What can hang from each mark:
porobo: keva puvuge seguz zetuz
puvuge: porobo sotet
zetuz: porobo
sotet: keva puvuge seguz zetuz
keva: porobo sotet
seguz: porobo sotet

Each row was made from one small tree. The marks that hang from a mark follow it in brackets, in alphabetical order. Every link used is in the known rows. Write each row's tree.
Known rows:
porobo[puvuge]: [-2.18 -2.26 -3.76 -2.09 -4.58  2.86  1.07 -0.26  4.55  0.78  1.82  1.34
  2.92 -4.48  2.81 -1.75  0.97 -0.31 -3.30 -3.77  1.17  4.31]
puvuge[sotet[keva]]: [-3.69 -0.38 -0.37 -2.48 -3.85  5.60  0.08  0.59  2.23 -2.67  0.57  2.79
  1.36 -3.03  2.44 -3.30  1.74 -1.54 -1.85 -1.13  1.00  3.34]
seguz[porobo[zetuz] sotet[keva]]: [-3.59  3.11 -0.16  0.50 -5.27  2.53  0.59  4.85  1.74  0.81  0.70  5.15
  5.16 -0.87  6.59  0.13  0.29 -0.82 -4.33 -0.31 -1.40  6.63]
puvuge[porobo[keva] sotet[seguz zetuz]]: [-2.10 -1.27  2.58 -2.91 -2.04  4.78 -0.42 -0.35  4.05 -2.49 -0.58  1.83
  0.96 -3.76  2.41 -2.55  4.61 -1.64 -0.52 -3.29  0.72  3.04]
puvuge[porobo[seguz zetuz] sotet]: [-4.55  1.28  2.00 -2.12 -2.32  5.35 -0.36  0.43  1.21 -3.86 -1.27  4.13
  2.96 -4.43  0.80 -3.24  4.21 -2.67 -3.20 -1.37  0.69  5.04]
zetuz[porobo[keva[sotet] puvuge seguz]]: [-3.11 -1.94 -2.48 -1.65 -7.60  1.87 -0.49  1.72  4.12 -1.51  1.51  1.23
  2.83 -2.48 -0.65 -3.66  1.77 -1.60 -5.36 -1.20 -0.30  2.06]
seguz[porobo[keva[sotet] puvuge]]: [-3.52 -0.61 -1.41 -1.42 -5.53  0.39  0.10  0.06  4.34  1.85  0.61  1.12
  4.93 -3.25  4.03 -1.87  0.74 -1.73 -6.82 -3.70 -2.41  3.25]
zetuz[porobo[seguz[sotet]]]: [-2.27  0.72 -3.79 -2.04 -8.21  4.70 -0.87  3.19  3.72 -2.11  1.62  4.94
  1.79 -0.85  1.20 -3.32  2.01 -1.43 -1.95  1.35  1.65  3.75]
sotet[seguz[porobo] zetuz]: [-3.10 -0.12 -2.82 -2.13 -5.38  4.42 -0.61  0.76  5.49 -0.29  2.22  4.40
  0.55  1.08  7.08 -0.74  3.20  0.23 -0.33 -2.45  0.70  4.54]
seguz[porobo[keva zetuz] sotet[puvuge]]: [-2.18  3.23  0.75  0.71 -6.18  2.53 -0.55  2.55  2.02  1.54  0.20  3.10
  7.56 -3.11  4.98 -1.47 -0.86 -1.52 -5.26 -1.91 -2.84  6.98]
zetuz[porobo[keva puvuge[sotet] seguz]]: [-2.43 -2.17 -1.56 -2.60 -7.60  3.45 -0.80  1.77  3.55 -2.04  1.37  1.90
  2.77 -3.11 -0.82 -3.43  0.99 -2.74 -4.92 -0.82  0.03  2.44]
puvuge[porobo[keva]]: [-2.47 -1.35  0.54 -2.94 -2.57  3.28  0.10 -0.07  4.54  0.69 -0.93  0.92
  3.20 -2.95  1.48 -2.42  2.90 -1.42 -1.91 -2.97  0.62  2.88]
porobo[keva puvuge]: [-1.47 -3.21 -1.33 -1.86 -4.86  1.67  0.13 -0.45  4.88  2.33  1.04 -0.59
  3.97 -5.17  1.50 -1.52  0.05 -0.85 -4.37 -4.80 -0.67  3.44]
sotet[puvuge]: [-2.99 -0.35 -2.86 -2.24 -5.04  6.14 -0.02 -0.95  3.42 -0.81  1.10  0.84
  4.40 -2.20  2.36 -4.20  0.46 -0.62 -1.79 -2.57  0.66  4.52]
porobo[seguz zetuz]: [-4.99  1.91 -1.79 -0.59 -5.55  4.62 -1.51  1.06  1.83 -1.27  0.60  5.08
  3.07 -1.71  1.79 -2.13  2.22 -0.68 -3.26 -1.02  0.27  6.54]
porobo[seguz]: [-3.70  0.58 -3.22 -2.87 -6.33  6.62 -1.32  0.66  4.03 -0.91  0.83  4.06
  2.72 -1.07  1.98 -2.27  1.73 -1.51 -1.80 -1.29  0.49  4.23]
puvuge[porobo[zetuz] sotet[keva seguz]]: [-5.30 -0.79  3.54 -2.47 -0.95  5.26  1.40  2.41  0.74 -4.55 -0.02  1.82
  1.78 -2.13  2.89 -1.60  4.60 -1.40 -1.03 -2.08 -0.33  4.65]
seguz[sotet]: [-0.27  2.08 -3.18 -0.60 -5.67  4.20 -0.03  1.73  4.19  0.58  0.97  4.55
  2.66 -4.17  4.25 -1.78  1.48  0.33 -0.18 -1.31  1.47  5.58]
porobo[keva puvuge seguz[sotet] zetuz]: [-2.12  0.24  0.72  0.87 -5.92  2.33 -0.80  2.76  2.38  1.18  0.55  2.05
  6.39 -5.37  1.09  0.21 -0.14 -1.06 -5.95 -3.58 -2.37  6.88]
keva[sotet[puvuge]]: [-4.01  0.99 -3.24 -0.50 -4.56  3.15  0.10 -1.46  3.54 -1.90  0.91  0.88
  3.04 -3.50  2.13 -5.52  2.82  0.70 -2.86 -2.84  0.10  3.48]
seguz[sotet[keva]]: [-1.39  1.15 -1.83 -0.73 -5.05  4.88  0.70  3.63  3.46  0.27  1.02  3.46
  3.01 -2.17  4.40 -0.88  0.83  0.24 -0.47 -0.97  0.85  4.97]
keva[porobo[puvuge zetuz] sotet[seguz]]: [-3.23 -0.31 -0.31 -0.27 -2.73 -2.15  2.13  0.84  4.14 -2.84  1.87 -0.48
  2.27 -2.51  3.23 -3.50  3.49  1.27 -2.50 -3.96 -2.74  4.38]
zetuz[porobo]: [-2.62 -0.76 -4.23 -2.32 -6.93  2.78 -0.24  1.32  3.97 -1.64  1.80  3.81
  0.43 -1.11  1.33 -4.44  2.31 -0.69 -1.86  0.65  2.69  2.95]
sotet[keva[porobo[puvuge]] zetuz]: [-2.22 -2.26 -0.65 -1.56 -2.41  1.98  1.11  1.77  5.40  0.19  1.39  1.11
  1.89  1.16  3.73 -1.86  0.37  0.22 -2.40 -1.93  1.56  2.75]

Which tree is each row?
[-3.36 -0.91 -0.21 -2.24 -3.75  6.25 -0.15  1.02  3.09 -3.35  1.45  3.16
 -0.21 -1.25  4.16 -2.13  2.97 -0.54 -0.05 -1.74  1.27  3.66] => puvuge[sotet[keva seguz zetuz]]
[-4.31  0.25 -2.76 -1.30 -4.80  4.21  0.50 -0.57  3.59 -3.01  1.93  0.08
  2.42 -2.15  3.29 -4.35  3.73  1.13 -0.87 -3.56 -1.24  3.72] => keva[sotet[puvuge seguz]]
[-2.42 -2.39 -3.22 -2.68 -6.56  2.97  0.69  1.50  3.56 -2.92  2.58  2.40
  0.80 -3.01  1.42 -3.58  2.31 -1.24 -2.73 -0.81  1.53  3.11] => zetuz[porobo[puvuge[sotet[seguz]]]]
[-4.12 -0.21  1.70 -0.91 -1.89  1.16  0.29  0.43  2.98 -0.73 -0.66  0.96
  2.88 -3.36  1.66 -2.62  4.63 -0.04 -2.61 -3.36 -0.72  4.18] => puvuge[porobo[keva[sotet[seguz]] zetuz]]
[-3.88  0.83  1.65 -1.68 -1.40  3.53  0.25 -0.37  1.43 -3.13 -1.22  3.61
  2.09 -5.44  1.49 -3.76  4.36 -1.72 -2.73 -1.70  1.60  4.92] => puvuge[porobo[zetuz] sotet]
[-4.30  0.89  0.62 -0.29 -5.84  3.44 -2.40  0.87  2.18  0.24 -0.13  3.13
  4.19 -2.42  0.43 -1.88  1.17 -1.24 -4.30 -2.11 -1.55  5.74] => porobo[keva seguz zetuz]
[-4.70 -1.55  0.54 -2.14 -2.37  7.69  0.39  1.84  3.37 -1.40  0.17  0.45
  4.79  2.02  2.31 -2.40  1.10 -1.12 -2.73 -1.78  1.41  3.23] => sotet[keva puvuge[porobo[seguz]] zetuz]
[-1.69 -1.69 -2.69 -1.61 -3.99  3.13  0.43 -1.17  4.18 -0.68  1.31  2.47
  1.95 -5.95  2.66 -2.60  1.56 -0.76 -3.73 -3.47  2.22  4.17] => porobo[puvuge[sotet[zetuz]]]
[-2.55 -1.28 -3.23 -2.04 -7.64  4.15  0.48  4.31  3.56 -1.83  2.19  3.05
  2.98 -1.22  1.18 -2.03  0.93 -1.55 -3.69  0.24  0.91  3.55] => zetuz[porobo[puvuge seguz[sotet[keva]]]]
[-3.03  1.28 -1.57 -1.86 -6.42  8.23 -0.53  3.32  2.99 -1.25  0.95  2.95
  5.23 -0.57  2.64 -1.39  0.21 -1.49 -1.75 -1.03 -0.69  5.10] => porobo[seguz[sotet[keva puvuge]]]
[-3.52 -0.27 -0.84 -1.88 -4.89  5.41 -0.85  1.34  2.74 -3.46  0.76  4.40
  0.38 -1.40  1.71 -3.78  2.19 -1.64 -2.62  0.48  2.60  2.83] => puvuge[sotet[keva zetuz[porobo[seguz]]]]
[-2.50  0.82 -1.05 -1.27 -3.35  0.59  1.13 -0.96  4.73 -2.57  0.63 -0.94
  3.76 -1.81  1.82 -6.53  1.95  0.07 -2.43 -2.57 -1.63  2.67] => keva[porobo sotet[puvuge]]
[-3.88 -1.31 -1.28 -1.17 -3.48  6.38  0.06  0.95  3.44 -0.48  1.33  0.82
  3.61  1.22  3.27 -2.99  0.00  0.13 -2.25 -1.75  1.98  3.65] => sotet[keva puvuge zetuz]
[-4.61 -0.30 -2.02 -0.50 -5.12  3.42 -0.18  1.39  2.14 -0.65  1.41  3.15
  4.42 -3.66  1.59 -0.87  1.22 -0.86 -5.48 -2.89 -0.28  6.69] => porobo[puvuge seguz zetuz]
[-2.87  2.26  1.23  0.76 -6.33  4.55 -2.05  2.29  1.68  0.11 -0.14  2.80
  6.37 -3.35  1.01 -1.61  0.15 -1.08 -4.06 -1.99 -2.34  6.94] => porobo[keva seguz[sotet[puvuge]] zetuz]
[-6.03 -2.15  0.06 -2.37 -4.38  4.38  1.80  4.50  2.28 -1.17  2.74  0.92
  3.23  2.11  6.42  1.30  1.44 -0.57 -2.42 -2.88 -2.87  4.89] => sotet[keva seguz[porobo[puvuge zetuz]]]
[-2.21 -0.02 -1.45 -0.12 -4.72  0.94 -1.47 -1.57  5.08  1.04  0.08  1.56
  1.70 -3.78  1.70 -3.97  2.58  0.59 -3.07 -3.13  0.43  2.63] => porobo[keva[sotet[zetuz]]]
[-3.11  0.55  0.68 -2.92 -2.56  6.26 -0.84 -0.42  3.60 -3.17 -1.24  4.46
  1.83 -3.51  1.42 -3.39  4.35 -2.61 -2.31 -1.40  2.39  3.41] => puvuge[porobo[seguz] sotet[zetuz]]
[-4.31 -1.76  2.56 -4.06 -1.49  6.72  1.47  2.08  2.28 -4.27  0.19  1.01
  1.52 -1.64  3.00 -1.72  4.37 -2.06 -0.06 -2.30 -0.19  3.08] => puvuge[porobo sotet[keva seguz]]
[-4.32 -1.91  1.20 -2.69 -3.11  3.81  1.70  4.15  3.17 -2.53  2.35  0.05
  1.70  3.03  4.75 -0.67  1.89  0.30  0.98 -2.12 -2.32  4.19] => sotet[keva[porobo[zetuz]] seguz]
[-6.66 -1.31  0.92 -2.51 -4.62  7.02  1.41  3.91  1.29 -2.36  2.53 -0.59
  5.31  3.39  5.85 -0.62  0.44 -0.94 -2.08 -2.62 -3.70  5.26] => sotet[keva puvuge seguz[porobo[zetuz]]]
[-3.93 -1.92 -1.73 -1.26 -4.80  5.50  0.11  2.19  3.30 -1.78  1.81  1.13
  2.78  2.22  2.11 -3.98  0.25 -0.23 -2.86 -0.04  2.64  2.85] => sotet[keva puvuge zetuz[porobo]]
[-3.78 -0.80  1.74 -0.35 -5.12  2.92 -1.20  0.55  1.48 -0.87  0.15  1.69
  5.14 -6.09 -0.24 -1.50  0.50 -2.35 -6.93 -3.70 -2.18  5.75] => porobo[keva puvuge[sotet] seguz zetuz]
[-1.10  1.14 -1.54  0.08 -4.64  5.79  0.29  2.78  3.64  0.09  1.14  2.75
  4.02 -1.51  4.40 -1.85  0.08  0.56 -1.03 -1.28  1.61  5.28] => seguz[sotet[keva puvuge zetuz]]
[-3.72 -0.77  1.59 -2.61 -3.23  4.75  0.88  1.95  2.18 -4.16  1.29  1.62
  1.16 -1.12  3.43 -2.53  2.29 -1.10 -0.14 -1.72 -1.22  4.02] => puvuge[sotet[keva[porobo[zetuz]] seguz]]
[-2.52 -2.33 -1.76 -1.67 -3.50  3.60  0.87  0.07  3.60 -0.85  1.43  1.81
  2.20 -4.53  2.77 -2.05  1.14 -0.87 -3.92 -3.13  1.79  3.74] => porobo[puvuge[sotet[keva zetuz]]]
[-4.96 -2.07  0.76 -3.03 -2.24  7.06  1.68  2.07  2.39 -1.48  0.43 -1.37
  5.46  0.65  2.13 -2.75  0.67 -1.44 -2.27 -2.30 -0.24  3.20] => sotet[keva puvuge[porobo]]
[-4.28  1.20 -0.24 -0.70 -5.46  1.01 -1.09  0.52  2.73  1.79  0.09  3.58
  4.43 -1.77  4.32 -1.78  0.80 -1.67 -5.67 -1.93 -1.79  5.23] => seguz[porobo[keva zetuz]]
[-3.87 -0.50 -1.01 -3.31 -3.89  7.36  0.19  0.00  3.27 -1.66  0.09  0.48
  5.58 -1.45  1.39 -3.57  1.47 -1.90 -2.28 -2.56  0.07  4.12] => sotet[puvuge[porobo[seguz]]]
[-1.46 -0.75 -3.27 -0.94 -5.98  2.00 -1.60 -0.13  5.39  0.34  1.14  4.17
  0.01 -1.27  1.93 -3.89  2.27  0.10 -2.25 -0.33  3.75  2.83] => sotet[zetuz[porobo[keva]]]
[-0.65 -1.66 -0.56 -2.86 -3.20  1.40  1.32 -0.02  5.49 -1.65  1.39  0.70
  2.11 -2.53  3.10 -3.19  1.20 -0.96 -1.55 -3.11 -0.27  3.42] => keva[porobo[puvuge[sotet[seguz zetuz]]]]
[-1.98  1.05 -1.36 -0.36 -3.00  0.03  0.57 -1.52  5.57 -2.14  0.55  0.18
  2.93 -1.38  2.29 -6.58  2.29  0.84 -2.53 -2.42 -0.08  2.65] => keva[porobo sotet[puvuge zetuz]]
[-1.72 -2.82 -2.67 -1.90 -5.98  2.96 -0.45  1.39  5.62 -0.97  2.96  2.21
 -0.34 -0.39  3.55 -1.58  3.05  0.69 -0.54 -2.39  1.57  3.41] => sotet[seguz zetuz[porobo[keva puvuge]]]
